What can hang from each mark
K_69: K_597
K_354: K_251 K_597 K_976
K_597: K_183 K_354 K_854 K_976
K_854: K_597
K_976: K_354 K_947
K_102: K_597
K_183: K_251 K_597
K_251: K_354 K_597 K_947

Each row was made from one small tree. The marks that hang from a mark follow it in brackets, in the order of their numbers. Every link used is in the known rows. Write each row's tree.
Known rows
K_976(K_354 K_947): [ -6   0  13  -3 -31  29 -26  14  -2   1   3   1  25  -2  20 -29   9  38
  21 -38 -19  14  -8   4  27   5]
K_976(K_354(K_251) K_947): [-15  -1 -29  -6 -41  24 -21   8   0  15  -6   3  19  -3  28 -27  13  49
  21 -21 -19  12  -5   2  36  15]
K_69(K_597(K_354 K_976(K_947))): [ 18  23  12 -28 -39  36 -34   0  14  -9  23  -9  36   6   6  -3   7  47
  40 -11 -23  28 -16   4   5   4]
K_69(K_597(K_354 K_854)): [ 25   1  13 -18 -39  41 -35   1  11  46  29 -11  37   5   3  -3 -17  47
  34   2 -31  29 -41   1  -3   0]
K_354(K_251(K_597(K_183)) K_976): [ -9  -7 -44 -16 -37 -19 -42   8   5  26 -18 -17  22  13  18 -15  -3  35
  33 -42 -22  12 -45 -18  12  23]
K_69(K_597(K_183 K_354(K_251) K_854)): [  3   3 -15 -25 -51  18 -40 -20  18  27  18 -10  30   8  12  10 -12  52
  41  14 -33  11 -39  -5   7   9]
K_251(K_354(K_597(K_854) K_976) K_947): [ 36  -2  24  14 -46 -42 -38   7   1  30 -15 -25  23  13   1 -17 -38  33
  26   6 -13  45 -66  -1  17  19]
K_854(K_597(K_183(K_251(K_354(K_976))))): [ 16  -3   7  -5 -27 -30 -44   9   2 -13  17 -17  32  13  10 -17  13  20
  27 -11 -23  16 -32 -15  17   6]
K_102(K_597(K_354(K_251 K_976))): [ -9 -11 -34 -41 -41   9 -23  10   5  79  30  -9  26  17  13  -4   6  40
  33  -3 -26  32 -40 -12   4  26]
K_102(K_597(K_354 K_854)): [  7  -4   8 -33 -36  52 -30  -3   9  59  48  -7  32  10   7   0 -20  40
  25 -16 -30  37 -40  -4 -14   8]
K_354(K_597 K_976): [ 16 -18  24  -7 -32  -2 -35  28  -4  46 -17 -10  30  15   6 -27   8  26
  26   5 -24  22 -34 -12  17  14]
K_183(K_251(K_354 K_947)): [  5   4 -14   9 -29  15 -40  16  -5  10   2 -34  29   2  15 -23 -17  27
  14 -16 -13  36 -67 -10   8   5]
K_183(K_251 K_597(K_976)): [ -4  19  -1  -7 -11  47 -29   7   3 -20  29 -19  38  10  16 -25   0  30
  16   5 -23  25 -35 -10  11   1]
K_976(K_354(K_597(K_183 K_854)) K_947): [  4   8  43   1 -34   2 -33 -14   7  -7  -9   9  21   6  15 -14 -10  42
  24   0 -22   8  -2   7  33   8]
K_354(K_251 K_597(K_854 K_976(K_947))): [ 17  11 -10 -11 -47  31 -31 -15  11  -4 -19   6  22   7  20 -15 -12  54
  19  21 -22  18  -6   5  21  18]
K_69(K_597(K_183 K_354)): [  1   1  15 -28 -41  26 -42   0  11  14  24 -18  35   8   5   4   9  34
  45  -8 -30  13 -40 -10  -3  -2]
K_69(K_597(K_183(K_251) K_354 K_976)): [ -3  18   7 -28 -26  12 -42 -14  17 -30  20 -22  40  13   5  10   5  37
  42   6 -29  13 -43 -10   5   5]
K_854(K_597(K_976)): [ 32 -10  15 -20 -38  46 -34  16   4 -42  28 -17  32   4  10 -23  21  29
  25 -33 -27  24 -33 -12  -6  -5]
K_354(K_251 K_976): [ -3 -18 -39 -15 -43   2 -29  24  -1  38 -13 -10  28   9  19 -25  12  39
  27 -15 -25  10 -39 -15  22  23]
K_354(K_251 K_597(K_183) K_976(K_947)): [ -5   4 -10 -16 -45 -20 -36   1   5  27 -33   5  19  17  22 -16  16  36
  29  21 -18   1  -5  -5  35  25]
K_102(K_597(K_183 K_854 K_976)): [ -1   4  22 -13 -41  37 -43 -14  15 -50  41 -10  31  13  10  10 -16  38
  32 -25 -29  10 -41 -11 -14  10]
K_597(K_183 K_354(K_251 K_976) K_854): [ -4  -3 -14 -41 -44 -28 -42 -27  19  25  -7  -5  31  11  11   1 -15  43
  37 -13 -31   3 -38  -7  25  27]
K_102(K_597(K_976)): [  0  -5   6 -15 -38  55 -31  15   3 -17  42 -16  32  12  11  -6   5  35
  28 -27 -26  26 -42 -14 -18   8]
K_854(K_597(K_183 K_976)): [ 22  -7  24 -24 -41  31 -42   1  10 -74  25 -18  32   7   9 -12  25  26
  33 -37 -27   8 -33 -16  -4  -4]
K_102(K_597(K_183 K_354(K_251) K_976)): [-19   1 -21 -48 -47  19 -35 -20  16 -16  35 -13  27  16  13  15   7  39
  42 -12 -29  17 -41 -15  -7  20]
K_354(K_597): [ 15 -19  20  -9 -35  49 -31  24  -5  36  -8 -11  29   7  11 -27   7  26
  21   2 -26  22 -33 -13   0  -1]

Write each row's tree
[  1  -4 -28 -36 -42   5 -27  -7  10  81  33  -3  27  17  11   2 -17  48
  30   2 -28  34 -40  -5   5  27]
K_102(K_597(K_354(K_251 K_976) K_854))
[ 27 -11 -30 -44 -52  39 -25   4   6  39  24 -24  21   3  15 -20  14  35
  26 -14 -21  41 -53  -8   1   4]
K_854(K_597(K_354(K_251(K_947))))
[ 11  26  16 -37 -36  44 -33 -19  17   1  44   2  30  11   9   7 -21  47
  28 -22 -24  35 -16   8  -5  14]
K_102(K_597(K_354 K_854 K_976(K_947)))
[ 12   1  22   5 -43  39 -46   0  10  -9  23 -12  33   8  10   2 -12  43
  35  -4 -30   4 -40  -6  -3  -3]
K_69(K_597(K_183 K_854))
[ -6  -1 -24 -30 -49  21 -37  -4  13  26  16 -16  30   8  14   4  12  43
  45   6 -30  11 -39 -12   4   7]
K_69(K_597(K_183 K_354(K_251)))
[ 14  10  16 -30 -31  43 -27  -4  11  43  38  -7  36   5   7 -18 -23  36
  23  -6 -27  35 -34   0   5   0]
K_183(K_597(K_354 K_854))
[ 15  25  21 -31 -27   9 -27  -5  12  51  28   4  32  11   8 -20 -22  39
  24  -5 -20  32 -12   9  24  11]
K_183(K_597(K_354(K_976(K_947)) K_854))
[  8  26   4  -4 -35 -21 -54  -9  10 -66  -4 -16  28   7   9  -6 -23  32
  37 -69 -14  26 -22  -3   1   8]
K_251(K_354 K_597(K_183 K_976(K_947)))
[  4   3 -34 -46 -51  24 -28 -14  14 -13  -1 -29  27   4  12  -6  -2  44
  34 -27 -21  31 -64  -8   7  18]
K_597(K_354(K_251(K_947)) K_976)
[ 17   1 -49  -6 -43  -6 -38   4   6  52 -14 -25  17  11  18 -17 -37  46
  22 -36 -14  37 -74  -5   8  25]
K_354(K_251(K_597(K_854) K_947) K_976)
[ 24  -7  15   8 -48   3 -35  18  -5  19  -9 -32  23   6   6 -22 -18  26
  25  -2 -12  46 -65  -8   2   4]
K_251(K_354(K_597) K_947)
[-19  12   3 -42 -23  24 -40 -18  14 -19  40 -17  35  17  10  13   2  30
  34 -12 -28  19 -42 -14  -7  13]
K_102(K_597(K_183(K_251) K_354 K_976))
[ 11  13  32   0 -42 -19 -47  -7   6 -56 -14  -8  28   9   6  -8  -4  30
  34  -7 -17  19 -10  -5  15  10]
K_251(K_354(K_597(K_183 K_976(K_947))))
[  7  12  38 -16 -38  25 -43  -7   9 -52 -14  -4  27  11  12 -11  11  29
  30  -6 -21   5  -8  -5  11   7]
K_354(K_597(K_183 K_976(K_947)))
[  9  28 -21   1 -13   2 -44   3   3 -15  -3 -17  33   5  14 -20 -25  33
  18 -43 -14  42 -24  -1   8   9]
K_183(K_251(K_354 K_597(K_976(K_947))))
[  4   7 -20  -9 -10  39 -41  10   3  -7   0 -24  34   6  15 -21 -13  29
  16 -45 -23  29 -50 -12  -4   6]
K_183(K_251(K_597(K_976)))
[ -2   1  18  -4 -28  20 -20   9   4 -38  32 -16  32   6   9 -24   2  37
  31 -16 -24  25 -36  -9  17   3]
K_183(K_597(K_976(K_354)))
[ 16   7 -25 -40 -52  22 -31 -30  20 -14   3 -22  27   2  11   1 -28  53
  30 -20 -23  31 -64   0   8  21]
K_597(K_354(K_251(K_947)) K_854 K_976)
[  4   0  28   1 -32  20 -24  13  -4  23  -9   4  22   3  17 -30   9  38
  21  -2 -18  21  -2   4  30   7]
K_976(K_354(K_597) K_947)
[ 19 -10  19 -47 -41  30 -39  -1  10  -1  30 -15  31   6   7 -12  21  21
  33 -32 -29  18 -31 -12  -3  -5]
K_854(K_597(K_183 K_354))
[ 16  -4   9 -23 -36   4 -32  20   6  56  18 -16  37  12   1  -8   6  38
  43  -3 -28  26 -41  -5   8  10]
K_69(K_597(K_354(K_976)))
[ 27   3  18   4 -41  43 -38   3  11 -30  24 -15  37   7   5  -3 -14  51
  33  -6 -30  20 -43  -1  -4   1]
K_69(K_597(K_854 K_976))
[ -7   5   5   3 -28  14 -43  -9   6   7  39 -11  30  14  14   6 -27  33
  22  -1 -26  21 -40 -10  -3  10]
K_102(K_597(K_183(K_251(K_354)) K_854))
[ -6  33  -2 -32  -8   8 -25   3   5  60  23  -3  35  14  14 -26  -1  28
  18  12 -17  32 -11   2  32  12]
K_183(K_251 K_597(K_354(K_976(K_947))))
[ 20   8  -9 -13 -36  40 -43  11   5 -27   2 -40  24   5  10 -16 -25  32
  27 -70 -13  43 -81  -9 -19   4]
K_251(K_597(K_976) K_947)
[-10 -11 -38 -42 -45  47 -24   6   4  71  38 -10  26  11  17  -4   4  39
  29  -6 -27  33 -38 -13  -8  14]
K_102(K_597(K_354(K_251)))
[-23  21  15  -8 -18   0 -40 -18  11 -84  -3  -6  31   5  20  -9   9  38
  27 -27 -20  -4 -13  -2  35  13]
K_597(K_183(K_251) K_976(K_354 K_947))
[  8  -4 -55 -12 -43  -4 -35  20   0  51 -16 -31  16  11  18 -21 -16  38
  25 -41 -12  36 -75 -11   7  22]
K_354(K_251(K_597 K_947) K_976)
